In the rows, 128 means zero.
Known rows, with every step that occurs
Y/T/N/G/Q/F/U: [161 139  47 106 129  90 163 126 152 119 141 126  58 104 142 106 115 130
  96 117  70 166 122 155 132 117 193 145 142 129 183 117 110  76 154]
Y/T/M/H/U/C/N: [155  95  93 105 178 165 192 200 103 160  98 105  87 149 143 168  93  56
  85 130 115 115  47 161 134 127 211  77 171 193 158 138  74 108 103]
N/T: [138 126 127 126 118 157 136 118 130 143 111 145 110 116 141 110 142 123
 121 141 120 133 130 124 148  92 110 133 134 149 119 132 144 124 145]
Q/F/U/H/M: [121 114 135 137 107 108 159 150 139 145 113 100 144 131 138 171 109 113
 122  49 165 190 123  88  71 180 143 102  99 162 129 108 118 136 102]
X/S/U/H/M/B: [ 77 114 124 104 169 137 229 121  80 102 112 110 130 143 118 198 164 100
 138  53 110 196 108 111  46 146 108  81 116 146 103 131 116 139 165]
F/U/H: [100 114 143 129 113 107 169 150 131 142 139 102 138 153 150 126  93  96
 102  67 190 152 125 133 117 152 136 105 129 165 145 122 103 146 121]
U/C/N/G: [143 160  95  93 119 135 166 177 113 134 175 124 108 183 117 130  97  76
 113 116  91 120  95 152 135 104 207 135 172 147 127 107  79 115 126]
N/G/Q/F/U/C: [175 149  66  78 110 102 161 158 157 142 170 110  92 160 129 156  93 106
 119  91 107 172 143 131  91 155 182 139 113 139 144 108  83  99 103]
U/S/X: [ 86 127 112 128 136 144 119 175 134 114 105 149 108 156 131 150 116 123
 156 128 172 146 116 130 112 146  91 107 113 102 117 150 120 149 129]
B/Q/G/N: [137 129  86 139  87 117 135 127 182 108 115 118 127 104 180  91 109 171
 145 140  91 147 119 107 116  83 177 142  87 127 124 170 185 113 125]
B/Q: [139 122 115 129 121 107 122 119 145 122 122 115 139  88 152 145 132 135
 127 143 100 146 138 113 108 130 124 126  93 134 125 138 143 132 132]
G/N/T/Y: [105 126  69 132 102 167  77 103 148 132 102 155  90  79 166  81 141 136
 116 158  98 109 110 147 110  62 148 160 158 157 141 133 200 110 155]
Y/T/M/H/U: [157  78 104 119 180 143 161 160 114 139  46 130 105 107 139 149 129  94
 106 129 148 139  80 148 133 135 166  83 141 170 160 166 118 105 127]
B/Q/F/U/H/M: [131 110 124 138  99  86 151 139 155 139 107  87 156  91 160 191 112 120
 121  65 138 212 134  74  48 180 137 101  67 168 126 118 133 139 107]
X/S: [103 134 121 138 146 147 153 115 132 114 123 141 115 120 121 143 141 132
 133 156 116 143 121 126 110 119 110 148 128 110 120 123 118 126 146]
C/N: [119 142 125 139 117 134 126 146 122 132 165 117 113 143 140 114 113 110
 107 140  96 112  94 116 143 107 162 129 152 146 133 119 118 127 119]
F/U: [130 138 117 132 117 126 135 128 135 142 143 110 126 150 146 118  97 115
 113 102 164 141 131 125 112 147 116 132 132 137 148 120 114 137 106]
C/N/T/M: [161 116 115 121 120 174 124 138 105 145 118 113  95 142 147 119 137 113
  94 155 103 113  77 113 160  75 166 106 165 193 135 132 135 111 142]
U/S: [103 127 118 131 124 124 130 160 154 120 135 126 128 139 125 137  98 129
 136 113 152 135 130 125 134 130 121 106 132 115 111 124 114 126 132]
F/U/S: [106 138 108 135 114 120 136 164 161 135 153 111 125 160 143 128  68 118
 121  87 190 150 130 123 118 150 108 108 135 122 130 117 103 137 107]
B/Q/F/U/C/N: [156 155  87 135  87 136 152 162 168 167 199  73 113 116 172 189  72  87
 100 138  96 158 120  99  77 160 168 119 117 145 138  93  83 124  61]
T/N/C: [135 156 105 100 142 142 155 150 109  98 117 134  90 125 128 130 103 120
 122 165  98 118 116 176 147 110 134  97 151 156 154  97  77 115 128]
C/N/T/M/H: [166 116 127 141 134 181 142 155 106 160 102 132  89 139 152 128 139  89
 100 160 115 116  83  96 160  98 188  82 158 225 138 142 123 135 132]
H/M/B/Q/F/U: [153 119  94 118 103 107 135  93 132 146 121  85 126  88 155 196 147 144
 136  66 108 197 160  51  39 183 127 109  68 132 122 136 138 143  80]
Q/F/U/S: [124 144 102 151  94 130 128 162 183 146 158 107 118 128 144 162  77 120
 126 112 179 172 143  94 103 169 120 106 124 103 125 107  97 118  87]
G/N/T/M: [163 104  94 134 121 166 109 125 117 133  91 129 101 114 154  98 144 148
 104 144 125 126  95 127 135  68 167 104 153 175 143 145 171 100 152]
N/G/Q: [151 134  89  86 133  78 125 136 126 104 131 142 103 148 119 102 140 137
 128 106  77 146 128 135 136 103 170 146 115 146 134 144 135 106 163]
X/S/U/C: [116 160  96 115 167 178 218 151 127 119 158 115 119 151 119 193 110  82
 136 149 105 161 106 162  63 138  94 117 142 114 115  94  80 111 140]
S/L: [110 137 126 143 130 136 142 128 126 118 142 133 139 163 114 130 100 144
 150 122 148 148 141 117 116 148 126 105 129 116 129 125 149 129  97]
M/T/N/G/Q: [159 139  61  71 122 104 153 127 125  78 128 148  98 110 137  87 136 121
 134 120  45 131 111 139 144  88 181 133 143 133 181 107 115 100 184]
F/U/H/M/B/Q: [106  90 126  99 120  80 179 115 104 135 110  76 143 125 160 173 134 120
 119   9 145 183 144  89  62 168 133  86  75 178 129 148 133 171 117]
C/N/T/M/B/Q/G: [165 101  99  85  88 166 165 102 128 138 109  91  88 130 175 137 154 145
 115 135  71 135 105  76 158  65 190 106 110 179 120 187 158 119 126]
T/N/G: [146 151  96 106 128 117 153 131 121 100 111 142 103 143 117 108 118 113
 117 139  90 139 135 165 140  93 180 114 150 135 162 117 101 110 168]
U/H/M/T: [108  92 138 109 119 125 171 152 103 110 100 129 168 110 135 139 140 106
 153  39 129 147  88  91 107 143 132 117 125 148 126 104 139 143 156]
U/C/N/G/Q/B: [137 143  85  72 132  98 174 147 141 129 201 104  71 165 118 124 133 111
 114  88  60 119 116 159 145 120 220 138 113 168 148 117 100 101 133]
U/C: [133 129 120 103 135 145 165 151 126 141 144 116 125 154 118 159 107 106
 129 115 130 118 127 157 116 141 140 121 133 131 124 109  97 131 113]
Q/G/N: [126 133  99 139  93 137 138 135 165 115 121 130 113 143 155  74 107 165
 143 126 118 128 110 122 136  82 182 143 122 121 127 158 170 108 124]
Y/T: [116 109 116 132 149 130 147 128 128 133 127 137 115 102 129 114 136 131
 121 118 120 118 103 147 155 121 133 155 151 110 130 138 142 110 151]
Y/T/M/B/Q/F: [168  72  88 108 138 133 144  90 122 141 106  92 109  39 145 208 186 154
 116 129  92 156 129  86 118 155 170 110 112 109 132 164 148  95 126]
C/N/G/Q/F/U/H: [136 141  92 110  89  73 154 171 146 134 187 103  95 151 155 121 101  91
  85  87  98 179 102  99 121 128 225 121 131 180 151 120  92 106 125]
U/C/N/T/M/B/Q: [168 100  92  74 122 172 170 120  93 158 139  77  88 128 158 187 146 104
  94 126  74 119 108 108 127  96 181  82 135 192 127 146 112 131 117]

Rows
[121 115 116 105 143  91 135  96 156 125 154 109  91 110 129 122 165 160
 128 102  95 127 148 134 135 145 142 129  69 151 150 141 148 114 135]	G/Q/B
[133 142  90  96 125  81 136 126 144 118 180 116  74 141 127  92 156 131
 112  99  59 130 116 129 154 109 210 144 109 165 151 139 134  99 149]	C/N/G/Q/B
[155 143  59  54 136  99 160 186 121 118 154 115  83 185 132 122  85  79
  96 110  46 145  84 169 114  83 207 118 135 174 148 129  77  93 122]	H/U/C/N/G/Q
[117  93 110  88 119  76 170 116 113 138 133  84 104 131 140 179 149 138
 120   9 118 189 138  74  68 181 159  88  73 174 133 139 122 142 106]	G/Q/F/U/H/M/B
[134 152  88 116  99 152 148 166 148  98 122 140 101 142 152  86  93 155
 152 138 115 125  94 141 150  82 171 137 135 139 120 141 142  98 109]	Q/G/N/C
[114 100 131 114 105 109 174 121 110 150 123  88 129 131 135 189 140 114
 122  17 161 190 144  72  67 190 150  85 101 151 128 126 114 148  94]	Q/F/U/H/M/B
[153  72  90  82 131 135 183  94 131 123  88  93 108 102 152 156 165 170
 135  96 101 135 116 107 153 116 177 131 104 122 126 200 167 103 141]	Y/T/M/B/Q/G
[167 164  69 116  93  91 120 153 152 136 191 111  83 147 150 110 103 110
 100 120  71 169 110  94 115 122 203 144 133 154 152 118 104  98 110]	C/N/G/Q/F/U
[111 123 136 117 150 117 187 164 103 110 110 107 160 149 127 165 122  93
 132  59 125 183  93 129  64 146 116  77 118 175 113 115 129 128 158]	S/U/H/M
[ 81 134 129 135 158 141 216 149 124 104 136 123 137 128 134 170 127  86
 121 131 127 183  99 141  82 131 103 101 136 139 115 115  99 119 172]	X/S/U/H
[138 136  84  84 142  78 159  99 146  95 135 125  65 123 117 101 157 147
 120 111  57 137 153 172 147 111 195 116  92 157 182 128 122  95 173]	T/N/G/Q/B
[158 173  59  70 144 116 184 187 116 113 205 106  94 190 130 134  94  71
 110 114  36 150  76 161  98 100 189 112 157 170 131 107  83  94 147]	S/U/C/N/G/Q
[139 117 114 111 122 143 136 132 110 111 101 137 154 104 131 129 144 125
 166  73 106 137  93  82 101 137 112 142 129 121 126 102 150 133 138]	H/M/T
[133 109 114 112 125 105 190 123 117 119 123  80 154  73 146 236 164 109
 137  67  82 224 135  67  29 174 133  57  75 152 103 136 133 129 130]	S/U/H/M/B/Q/F
[130 114 123 143  90  94 154 140 172 147 139  89 146  77 173 181 104 107
 105 108 151 195 149  90  84 173 142 102  84 149 138 123 115 130 101]	B/Q/F/U/H
[164 175  79 115  86 142 165 180 145 158 196 105 102 171 135 155  72  68
 103 113 115 159 111 121 104 142 209 137 164 133 141  88  65 106  85]	Q/F/U/C/N/G
[147  88 109 115 160 143 140 133 109 130  95 118 115 113 124 134 143 140
 113 120 134 115  86 147 155 124 155 128 158 135 140 144 144  95 155]	Y/T/M
[146 167  86  97 104 136 171 183 120 150 191 106 103 208 137 120  65  60
  96  89 128 133 101 148 120 122 195 136 177 153 148  99  68 126 105]	F/U/C/N/G
[139 155 105 118 108 120 131 156 118 122 160 135 113 161 128  98 117  97
 112 127  89 132  96 124 148  89 196 143 167 143 132 125 113 115 144]	C/N/G
[110 122  97 109 112 168  95  97 144 140  95 154 102  87 146 117 147 115
 125 156 109 113 127 145 123  92 116 166 144 153 129 129 174 119 152]	N/T/Y
[168 103 121 110 130 168 127 119 114 140  85 127 112 126 134 132 148 130
 113 139 133 129 114 124 149  96 133 106 139 174 130 139 146 111 150]	N/T/M
[163 120 109  97 128 190 160 161 103 157 136 102  92 168 136 150 113  91
  94 140 104 103  77 140 148  87 176  98 171 197 130 113 103 110 125]	U/C/N/T/M
[139 154  71  76 120  95 180 150 148 146 216  88  65 186 139 115  99  96
 101  61  94 133 119 156 125 137 207 138 116 175 165 112  88 110 109]	F/U/C/N/G/Q/B
[140 118 122 133 148 131 151 156 132 137  77 141 115 123 143 140 112  84
 123 135 137 153 126 129 105 139 139  83 109 164 148 148 102 137 102]	M/H/U
[165 108  67  76 107 147 152 131 122  95  95  97  98 118 168 144 136 177
 142 126  95 140 110 108 128  94 195  94 107 156 125 183 150 106 107]	T/M/B/Q/G/N/C
[141 127  64  87 161  86 164 128 124  95 117 144  66 116 123  81 137 138
 107 121  46 128 108 184 166  78 194 148 147 141 172 135 128  85 200]	Y/T/N/G/Q
[149  92  77 143 136 164 130 187 145 133  47 139  89 121 169 118 100 105
 107 137 159 158  91 122 118  81 170  39 140 199 143 164 135 108 127]	G/N/T/M/H/U/S
[177  92 116 113 151 169 148 147 115 150  32 137  98 123 150 144 135  88
 106 149 144 153 110 124 127 107 143  62 123 210 150 162 121 120 123]	N/T/M/H/U
[172  93  88 138 140 169 129 156 120 142  40 141  90 109 169 108 129 105
  99 155 132 151  89 126 115  78 177  57 137 211 164 166 146 109 127]	G/N/T/M/H/U
[144 149  90  90 125 167 164 149 107  86 124 143 106  91 144 122 111 105
 142 154  87 112 100 146 151 113 124 115 170 129 166  75  83 112 135]	M/T/N/C
[ 95 116 108 131 154 146 141 204 139 126  52 163  96 153 145 162 101  79
 150 136 184 169 109 125  89 156 103  61  94 138 140 171  93 155 103]	M/H/U/S/X
[111 117  84  92 116 156  96 112 124 107  86 148 145  78 138 136 147 119
 167  91  90 117  90 105  72 136 117 173 138 125 137  97 179 129 147]	H/M/T/Y
[128 116  69  88 162  80 179  98 146 100 132 132  54  96 120  86 165 150
 111 100  54 128 129 192 173 104 198 145 116 139 183 136 137  77 196]	Y/T/N/G/Q/B
[108 122  86 101 106 163  99 111 140 113 120 149 136  67 151 127 141 108
 150 134 104 101 105 122 107 130 123 175 156 106 149 103 160 120 141]	M/T/Y
[157  94  83  98  96 181 158  97 122 132  88 117  81 144 160  97 158 170
 128 111 117 128 114 102 155  59 192 104 134 156 130 192 183 104 138]	Q/G/N/T/M/B
[139 127  72  85 104 125 154 131 124  92  91 113 106 114 160 129 131 180
 170  78  69 156 113  90  94  96 169 117  82 152 103 170 171 125 103]	H/M/B/Q/G/N/C
[179 179  53  87 123 122 178 185 140 124 210 104  92 159 128 171 103  74
 112 141  25 174  89 131  83 119 199 110 146 150 126  98  78  75 127]	S/U/C/N/G/Q/F
